What can hang from each mark:
B: D Z
Q: P
D: B
M: H Y
J: Y
H: E U
X: Y
U: H
P: Q S
Y: A D J S
S: P

Each row was made from one small tree. Brackets hold a mark, then the marks that hang from it, in alphabetical order. Every link used is in the known rows. Write each row's tree.
In the rows, 128 means zero.
Known rows:
[M Y]: [162 131 124 176 107 120 129 138 122 146 151 148 133  80  74  98 112 135
 122 123 128 195 120 142]
[J [Y A [D B] S]]: [113 163 143 135 106 120 142 110 124 159 135 120 164 145 162 163 148 130
 156 141 112  94 144 113]
[S [P Q]]: [154  67 109 134 185 149  96 158 127  76 100 140  90 110  98  55  96 116
  76  91 144 173 102 153]
[M [H E U] Y]: [206 124 123 201 111 132  94 140 160 142 184 179  83  85  19  78  95 163
 122 154 142 246  76 166]
[X [Y A [D [B Z]] J S]]: [102 181 162  90  75 163 124 140 137 148 157  99 137 167 174 191 148 124
 163 163 168 104 153 138]
[D [B Z]]: [ 54  87  72 100 174 129 151  81 111 132  38 199 110 129 105 130 142  92
 117 112 168 120 167 191]
[X Y]: [145  92 125 159 103 141 131 132 135 137 163 149 121  80  88 116  99 134
 155 125 152 160 108 109]
[J [Y A D]]: [142 125 136 158 104 113 149 123 115 124 158 129 148 116 180 127 108 129
 160 141 102 110 134 103]
[U H]: [134  68  55 183 195  88 173 116 107 117  96 167 122  66  84  78  83 161
 105  91 114 141 115 137]
[M H [Y A [D B] S]]: [139 216 169 179 139 115 120 143  92 158 164 119 137 139 131 128 157 173
 124 156 126 198 133 160]
[U [H E]]: [167  80  47 178 179 100 140 122 137 121  94 170  90  76  36  80  62 164
 119  99 111 165  98 146]
[X [Y D J]]: [140 129 137  95  90 153 127 139 142 104 176 127 113 106 142 162  84 133
 157 144 157 125 105 116]
[Y A J [S P]]: [134 169 151 115 107 154 112 155 118 190 137  18 131 181 169 125 159  97
  80 147 149 160 175 184]
[Y D J]: [130 141 109  50 130 117 131 121 141  90 119 108  95 127 170 155  87 109
 121 127 130 109 119 157]
[P Q S]: [136 139  86 156 195  73  88 136 211  54 105 156 115 113  51  97 169 127
  87  68 101 148 100 143]
[P Q]: [146  96  70 154 179  92 121 149 181  60  94 165 112 105  89  77 124 116
 106  69 103 144 103 144]
[Y A D J S]: [134 216 158  70  95 110 116 145 153 154 133  27 126 186 208 171 153 110
 130 141 114 105 153 159]
[B D Z]: [ 92  73  97  51 149 104 136 103 137  58  69 226  47 112 115  95 122  92
 158 129 139  88 152 119]
[S P]: [150  62 124 125 166 154 104 133  93 130 103 123  84 100 100  64  86 115
  81 110 158 181 114 157]
[Q [P S]]: [107 103 101 128 173 110 100  95 108 140  99  75  87  81  74 108 127 142
  74  87 126 168  72 150]
[J [Y A D [S [P Q]]]]: [148 142 163 145 107 134 122 152 128 121 156 104 151 147 163 126 139 138
 139 136 107 111 125  91]
[J [Y A [D B] [S [P Q]]]]: [122 155 152 132 124 144 122 132 120 129 135 119 156 154 164 144 141 134
 135 138 120 102 135 115]
[Y D]: [148 117 119  87 149  93 118 116 141  95  98 135  86 103 137 119  85 129
 140 100 114 120  96 130]

Write each row's tree:
[104 139 160 121 110 152 134 124 102 146 127 125 153 162 169 150 151 126
 144 153 135  96 154 114]
[J [Y A [D [B Z]] [S P]]]
[141 122 143 184 108 138 133 150 123 151 158 104 165 139 131 107 154 125
 123 133 113 137 145 105]
[J [Y A [S [P Q]]]]
[ 94 125 129 105 117 124 150 106 132 131 115 164 148 137 119 170 150 130
 154 131 125  82 133  95]
[J [Y [D [B Z]] S]]
[101 124 127 138 113 127 156 109 103 121 129 159 152 135 185 146 126 119
 161 148 125  91 157 123]
[J [Y A [D [B Z]]]]
[139 114 154 117 114 137 127 130 123 131 147 125 138 123 116 138 122 142
 137 131 121 112 108  78]
[J [Y D [S P]]]
[129 136 118  87 141 153 106 161 155 127 117  76 116 160 101 128 152 105
  68 114 148 149 131 161]
[Y J [S [P Q]]]
[115 137 124 144 118 122 150 102 106 132 136 145 152 123 181 144 111 126
 157 143 117 102 144 126]
[J [Y A [D B]]]
[ 99 152 145 129 103 123 148 115 122 149 127 132 161 156 165 163 162 125
 160 146 119  84 157 110]
[J [Y A [D [B Z]] S]]
[106 140 153 125 120 146 127 137 118 119 127 134 153 167 168 146 156 127
 140 143 128  92 149 112]
[J [Y A [D [B Z]] [S [P Q]]]]
[133 126 138 125 105 110 142 121 143 134 145 135 145 117 113 152 134 141
 154 125 105 100 111  74]
[J [Y D S]]
[146 139 169 140  99 137 126 139 113 148 157  95 150 143 163 131 133 136
 142 145 114 115 133  92]
[J [Y A D [S P]]]
[133 133 135 186  93 113 152 127 129 180 157 105 172 128 128 125 159 124
 143 137 105 129 152 101]
[J [Y A S]]
[ 79 163 132   4 154 166 100 142 145  83  74 115 100 199 152 184 153 108
  90 129 169  85 139 173]
[Y [D [B Z]] J [S [P Q]]]
[112 124 142 104 128 148 128 109 115 138 124 143 141 131 117 155 125 137
 133 134 135 105 115 103]
[J [Y [D B] [S P]]]
[118 150 159 126 114 146 126 118 103 155 137 112 154 151 165 150 135 131
 140 147 129 107 141 117]
[J [Y A [D B] [S P]]]
[133  94 135 156 113 142 140 129 118 159 147 128 151 114  86 118 137 129
 119 129 127 139 126  91]
[J [Y [S P]]]
